What can hang from each mark
H: A F N Q
M: N
A: N Q
G: N Q
F: H N Q
T: N
N: G H M Q
Q: A F G H N

Each row was made from one small tree. Brackets hold a mark, then the marks that hang from it, in alphabetical order. Every link used is in the known rows. Write each row's tree.
Known rows
{Q G {H A N}}: [-1 -11 16 -3 -49 -39 -5 0 59 43 -32 -1 -2 -15 6 4 9 8 20 -13 10 -13 21 -28 -19 -3 13 47 6 17 5 -17 -10 -19 16]
{H F {N M} {Q A G}}: [18 -23 -25 30 -8 -20 3 31 61 -5 -30 17 -3 -17 9 14 26 -1 32 3 -17 29 10 -44 -19 -15 27 68 -35 -28 -28 -9 -27 41 -12]
{N {Q A F}}: [4 -1 -9 -5 -7 -9 3 -12 19 -18 2 -1 -9 2 -27 13 11 -5 -23 -8 1 16 -6 -22 -38 27 -3 34 -12 -27 -20 -19 -8 14 -3]
{H {F N Q}}: [-2 -9 12 14 16 -38 32 -11 -6 4 -11 0 -16 -20 -4 27 33 -2 0 -3 -18 -1 9 -20 -31 2 -2 14 -2 5 -21 -4 -35 18 -7]
{N M {Q A {F H} G}}: [-8 -7 -24 -2 -24 4 28 -20 30 -25 -19 2 -11 -25 -13 3 -6 -10 -20 6 -12 24 -9 -45 -57 15 16 35 -10 -29 -25 -36 -4 12 5]
{N H M Q}: [-11 7 -24 -1 -8 -4 9 23 16 -36 -25 -9 29 11 7 28 -4 -15 25 -9 -12 17 -22 -5 -26 -2 15 42 9 19 -2 16 -20 23 5]
{M N}: [-4 -12 -11 1 11 -5 15 -16 -3 3 -11 -2 0 -5 -1 10 18 -4 3 1 5 -20 10 -6 -25 -15 -3 29 -8 6 -24 8 -37 12 -15]
{G {Q A {F H} {N M}}}: [-12 -23 -28 -22 2 10 25 -20 15 -43 0 -2 -22 -52 -33 1 -32 -15 -25 -17 -3 1 -21 -22 -54 17 -4 18 -18 -30 -22 -28 -5 29 -16]
{G {Q A F H {N M}}}: [-15 -11 -17 -28 -3 14 8 -3 41 -20 17 -21 -21 -35 -36 -13 -28 -15 5 -27 1 15 -15 -11 -55 22 12 27 -12 -19 -29 -17 4 29 -25]
{T N}: [-5 4 -11 -5 -5 -2 24 -11 13 6 -19 -1 19 2 -4 8 14 4 3 -7 2 -9 18 5 -7 -15 7 -9 6 23 2 7 2 14 11]
{T {N G {H A F Q}}}: [26 -4 10 -18 4 -44 11 51 15 -7 -38 4 27 -12 16 49 31 -12 29 -44 -28 30 16 -10 13 -14 -11 53 18 15 10 -6 -12 58 21]
{G {Q {N {H A} M}}}: [-9 -15 -13 -30 7 -31 9 25 18 -28 -33 -13 26 -39 13 27 -28 -15 21 -29 -17 -1 -39 -7 -18 1 7 32 4 25 -1 10 -12 19 -5]
{T {N G {Q F}}}: [-7 27 -1 -31 -6 9 10 -4 5 -13 6 -10 20 11 -31 27 26 -20 -10 -32 -9 16 17 4 -19 12 -14 10 32 -2 6 -16 5 23 6]
{N {G {Q F H}} M}: [-13 -6 -14 -38 -12 26 15 21 24 -17 18 -9 13 -11 -20 17 4 -32 9 -30 -3 2 -2 -1 -36 9 -2 30 27 -4 -4 11 -10 31 -18]
{N H}: [-5 -6 -8 -3 -6 -16 14 6 9 -9 -28 -5 15 6 14 25 -9 3 14 -11 -3 -5 -6 -5 -17 -12 2 24 2 18 -11 5 -15 9 17]
{F {Q N}}: [-9 11 17 -19 6 -12 19 -16 -4 1 -1 -29 -10 3 -21 14 -11 -2 -5 -6 -19 -8 6 -12 -35 14 3 2 -6 -15 -22 -11 -13 8 -22]
{M {N {Q A F H}}}: [-2 -5 0 -3 -8 1 -2 -29 25 0 10 -17 -32 -6 -41 -1 13 -11 -3 -17 11 20 10 -23 -57 21 -6 59 -7 -23 -33 -28 -24 25 -14]
{Q F N}: [-9 2 -7 -32 -6 -5 2 -12 6 -12 14 -20 -8 -13 -21 7 -18 -6 -11 -19 -10 -8 -2 -2 -19 -2 2 11 -5 -12 -21 -21 -4 -2 -8]
{A {N G} {Q F}}: [8 0 6 -43 -34 -1 -9 3 1 8 14 2 -14 -6 -37 15 -1 2 0 -28 -12 -17 29 -8 -45 5 -3 -12 20 -30 -9 -8 2 7 8]
{G {Q A F}}: [-1 -29 -14 -8 8 -4 20 -14 24 -17 0 9 -3 -15 -21 17 5 -2 -21 -6 4 -4 -19 -22 -40 18 -12 16 -21 -25 -26 0 -12 19 -13]
{A {N M {Q G H}}}: [-8 10 -20 -5 -46 13 20 -5 35 14 -13 -37 6 -2 -14 -10 7 -14 26 30 5 -4 7 -17 -60 18 46 15 12 6 9 4 -3 -9 1]
{T {N M {Q H}}}: [-14 24 -18 -6 -20 20 19 1 30 -4 -8 -18 20 10 -20 -1 12 -21 26 -7 6 16 12 4 -29 8 24 18 25 31 16 10 4 26 2]
{A {Q G}}: [4 -2 6 -10 -13 -10 17 -10 2 24 -19 3 -7 0 7 3 -7 20 12 16 -34 -16 9 -30 -25 -8 24 -7 -6 5 -37 -1 1 -22 -9]
{Q G N}: [-8 14 -5 -21 0 -4 17 -14 4 11 -14 -30 -4 -13 1 0 -19 4 2 15 -23 -14 -1 -20 -24 -6 26 1 -14 6 -24 -21 0 -19 -14]
{G N}: [-13 -18 -17 1 8 19 2 0 -2 -2 -10 2 14 -6 -7 27 10 -3 6 12 -7 -16 6 -12 -11 -4 -7 25 -8 6 -14 3 -26 -12 0]
{Q F {H A N}}: [-4 -21 12 -16 -57 -40 -19 5 62 19 -5 10 -10 -16 -20 12 10 -4 6 -49 24 -11 18 -16 -16 1 -6 55 16 -2 9 -17 -14 0 22]
{T {N {H F Q}}}: [16 -14 -8 6 9 -21 29 19 17 -12 -31 -6 23 -1 10 32 20 -1 35 -12 -17 20 5 -11 5 -20 4 39 -5 11 -3 5 -11 47 13]
{N G M {Q A}}: [4 22 -19 -11 3 11 -1 32 9 -27 -5 0 2 6 -10 15 15 -21 -5 -12 -9 28 4 -6 -42 22 1 33 3 -11 -9 -7 -15 44 -10]
{F {H {N G {Q A}}}}: [1 8 1 11 -20 -5 -5 1 10 -9 -19 13 -23 -9 -28 26 18 -9 -18 -14 21 4 17 -17 -52 28 -26 49 -3 -25 10 -38 -24 20 10]
{F {Q G {N H}}}: [-21 11 26 -19 3 -30 29 -16 13 9 -33 -45 1 -4 -1 14 -30 6 19 -12 -40 5 0 -26 -39 -2 14 15 -1 -3 -39 -29 -4 3 -5]
{H A {N M} {Q F}}: [18 -36 -20 -12 -40 -45 -15 27 60 -27 -11 26 11 -16 -10 32 24 -19 9 -47 -1 1 -4 -28 -2 -9 5 68 5 -23 4 7 -31 32 0]
{F {H N}}: [-7 -20 -9 15 -34 -12 12 -15 16 -1 -28 18 -12 -15 -9 18 4 1 -8 -3 27 -30 17 -11 -27 -4 -12 30 -2 -2 12 -11 -26 -3 16]
{N G M {Q A H}}: [-1 27 -10 -12 -14 21 -4 29 18 -7 3 -10 -11 7 -22 0 10 -21 12 -14 1 32 13 -8 -52 30 9 43 9 -5 -3 -12 -9 42 -7]
{F H N {Q A}}: [-7 -19 6 17 1 -32 38 -49 -6 -4 -24 4 -48 -35 -21 11 7 10 -31 -10 4 -6 14 -29 -71 24 -14 6 -13 -17 -17 -39 -36 18 6]
{F {H A} {Q {N G}}}: [-2 7 35 -42 -9 -33 21 1 -20 2 -20 -14 -23 -29 -20 26 -9 -16 -28 -32 -19 -11 16 -22 -38 21 -23 19 15 -13 2 -42 -19 15 -4]
{M {N G Q}}: [2 17 -2 -11 17 8 4 -1 -20 -10 -4 -15 2 9 -16 32 31 -22 -2 -2 -7 -2 7 -3 -34 12 -17 43 11 -2 -8 -4 -38 20 -26]

Write each row's tree
[2 5 12 -16 8 -27 -1 22 -9 -1 -16 -12 -16 -20 1 15 -31 16 39 -15 -41 14 1 -13 -12 -14 8 20 -13 12 -35 -12 4 12 -3] => {A {Q {N {H F}}}}
[23 -9 -29 1 19 -8 6 35 16 -30 -3 -7 -20 -25 -7 3 3 -11 20 -1 -25 31 -4 -20 -20 -2 26 47 -43 -25 -33 -10 -18 55 -30] => {H F {Q A {N M}}}
[6 -19 5 -18 22 -48 13 27 7 -11 -33 -12 16 -42 14 37 -8 -6 19 -14 -23 2 -35 -16 -5 3 -7 43 -10 24 -4 2 -14 12 -8] => {G {Q {N {H A F}}}}
[-4 5 -5 -21 19 14 29 2 -4 -1 -12 -4 31 -5 -9 29 20 -11 2 -14 -1 -10 6 11 -19 7 -14 -10 21 15 12 12 -3 24 -9] => {T {N {G Q}}}
[-8 -8 26 5 -18 -19 8 -11 18 9 -24 16 -31 -10 -31 25 9 0 -18 -31 12 3 38 -27 -57 20 -34 39 0 -43 -6 -40 -26 36 9] => {F {H {N G}} {Q A}}
[-23 -15 -33 -8 -13 -27 7 -3 28 -41 -15 0 7 -35 4 19 -13 -12 21 -52 -12 10 -4 -3 -31 -22 8 27 16 16 -15 -9 -23 26 26] => {Q {F {N H M}}}
[16 -35 -23 17 -7 -17 40 -30 -26 -23 -18 2 -30 -34 -8 18 17 -5 -24 7 4 -30 -5 -23 -37 13 -1 15 -8 0 9 -15 -47 1 -5] => {F {H Q} N}
[-8 -11 -23 -1 31 -11 11 32 24 -33 -25 -11 5 -40 3 16 -24 -9 32 -14 -21 32 -28 -11 -30 -2 9 43 -29 3 -30 -2 -7 51 -15] => {G {Q A {N {H F} M}}}
[19 1 13 -2 -17 -28 9 27 12 18 -15 -6 -2 -7 -2 22 34 -11 8 7 0 12 -7 -21 -11 22 6 55 5 24 10 0 -14 2 -1] => {N {Q {H A F}}}
[-14 8 6 -6 -3 -10 6 1 19 3 0 -12 -35 -21 -24 0 12 -14 10 -45 -8 26 34 -10 -74 21 5 23 16 -9 -19 -31 -24 54 0] => {F {N G M} {Q A H}}
[13 15 14 -17 3 -43 1 54 -1 -12 -31 1 23 -5 15 54 27 -19 15 -24 -26 28 -7 -12 -3 9 -16 69 15 18 7 -6 -19 26 15] => {N G {H A F} Q}
[-4 4 38 -28 -18 -35 7 -4 12 29 -7 -32 -24 -12 -23 3 -8 -6 2 -25 -6 -6 8 -19 -34 24 4 23 8 2 -7 -22 -8 6 -13] => {F {Q {H A} N}}
[-9 -16 -29 -25 10 5 7 -2 27 -38 8 -10 -5 -37 -24 2 -24 -11 -8 -24 -10 9 -23 -12 -41 11 5 15 -18 -24 -31 -9 -5 32 -24] => {G {Q A F {N M}}}
[-13 3 -3 -45 -34 -22 2 8 48 8 -4 -28 -7 -37 -6 -13 -25 -12 16 -29 -24 8 5 -27 -25 -6 35 33 12 4 -21 -33 9 -2 0] => {Q F G {H A} {N M}}
[-22 -22 -12 -15 -5 14 7 -14 24 4 -9 -6 17 -19 -10 21 -1 -1 -1 5 -25 -8 7 -34 -14 -10 5 28 -2 -12 -36 -21 -14 -25 2] => {Q F {G N}}
[13 -4 7 -1 1 -50 7 35 11 -11 -39 2 20 -10 19 47 23 -9 17 -8 -16 21 -19 -19 -3 5 -4 64 2 24 3 5 -19 12 14] => {N {H A F} Q}
[13 -3 13 -9 -17 -44 -18 49 27 13 -23 26 6 -19 8 43 36 -11 15 -34 -4 0 26 -10 5 -10 -17 62 6 7 12 -7 -24 23 12] => {H A F {N G}}
[-19 -1 -13 7 -44 2 0 10 63 20 -20 -7 3 -6 2 -6 -1 -4 37 -7 9 -3 21 -18 -27 -15 31 42 5 12 -4 -1 -13 5 5] => {Q G {H {N M}}}
[5 -35 -17 -10 -13 -3 16 -25 32 -6 -2 -2 -4 -24 -36 12 4 0 -19 -1 22 -17 -10 -16 -60 24 -5 0 -14 -36 -8 1 -9 14 2] => {G {Q {A N} F}}
[3 -2 -3 -34 -27 -29 16 2 -1 5 -35 2 -23 -54 2 -8 -37 2 2 -5 -42 -10 4 -38 -31 -7 31 8 0 8 -24 -30 7 -11 -6] => {F {H {A {Q G {N M}}}}}
[-10 -13 11 -10 -22 -45 18 -5 27 9 -16 -5 -14 -30 -7 8 16 -14 13 -36 -4 -1 11 -19 -46 14 13 26 25 23 -1 -8 -31 21 4] => {F {N M} {Q {H A}}}
[-17 18 -22 -1 -6 -2 17 11 25 -28 -32 -14 42 2 -1 23 0 -16 33 -21 -8 25 -3 7 -20 -7 15 21 23 29 10 13 -1 37 19] => {T {N H M Q}}
[1 -13 -27 4 -19 -36 22 -8 -7 -30 -32 11 -7 -47 1 21 17 -21 -17 -8 3 -10 -12 -18 -40 19 4 29 14 28 24 -13 -37 -1 10] => {F {H A} {N M Q}}
[16 8 -23 -27 12 7 -5 37 3 -33 4 -16 -20 -14 -16 5 -4 -15 4 -25 -26 20 6 -11 -32 11 13 37 -17 -30 -22 -21 -18 56 -27] => {H {Q A {N G M}}}
[6 -45 -3 -22 -17 -28 38 -17 5 -17 -21 18 0 -39 -10 32 6 -14 -40 -9 7 -28 -25 -31 -25 16 -24 26 8 -6 7 -5 -20 -9 3] => {G {Q {F {H A}}}}
[5 2 -33 25 16 -18 7 11 11 -29 -12 8 -14 -31 -4 14 28 -11 8 2 -10 31 -5 -15 -40 13 16 36 -18 8 -15 -7 -29 34 -5] => {H {F {N M {Q A}}}}
[-13 -9 -4 -16 16 -7 17 0 -1 -17 -18 -31 11 -19 -2 23 -30 -3 16 -10 -10 -16 -34 -1 -26 8 -3 14 -7 14 -8 4 -10 3 -13] => {G {Q {N H}}}
[9 10 17 -33 -42 12 -7 8 -4 35 7 -13 -29 -1 -32 -3 -3 6 22 -13 3 -17 38 2 -54 16 8 -8 23 -4 4 -2 1 3 8] => {A {N G} {Q H}}
[3 9 3 -5 1 -5 1 8 16 17 6 -25 -42 -24 -19 -15 -9 5 16 -2 -3 21 15 -11 -33 11 15 36 -32 -5 -26 -31 3 24 -8] => {Q A {H F} N}
[-8 -12 -8 -33 9 1 16 -18 3 -20 14 -20 1 -22 -26 17 -14 -12 -13 -11 -8 -19 -28 -6 -26 13 -3 4 -6 -11 -16 -3 -7 -7 -29] => {G {Q F N}}
[-9 12 -15 -15 5 -5 8 61 13 -23 -21 4 27 -8 22 34 5 -19 40 -29 -27 31 8 1 -7 -27 2 52 12 16 -11 8 -16 52 15] => {N G {H F} M}
[6 -14 13 5 -36 -45 -11 29 49 30 -19 16 -8 -18 0 18 29 0 26 -23 16 -2 21 -15 -2 -4 -1 66 0 17 15 -3 -19 11 16] => {Q {H A F N}}
[5 -12 -20 -30 -43 -14 10 22 8 -11 -30 11 6 -39 -7 19 7 -20 -7 -17 10 -20 23 -7 -43 3 2 18 25 1 31 -6 -21 22 28] => {F {H {A {N G M}}}}
[26 -18 -9 10 8 -15 36 15 7 4 -21 -7 5 -1 17 22 31 2 13 37 -33 4 -4 -41 -3 -9 25 37 -23 -9 -25 1 -24 6 -21] => {H F {Q G}}
[17 -30 -10 13 24 -27 19 15 4 -15 -27 -8 3 -7 10 36 25 -8 34 1 -17 12 -3 -23 -8 -22 -5 74 -20 -4 -30 9 -49 46 -18] => {M {N {H F Q}}}
[4 -14 -2 -21 -23 -43 -4 36 20 -8 -39 22 11 -17 20 23 -18 4 35 -39 -30 5 -7 -18 -15 -20 16 28 14 26 -15 15 -5 20 17] => {N {H {A Q}} M}
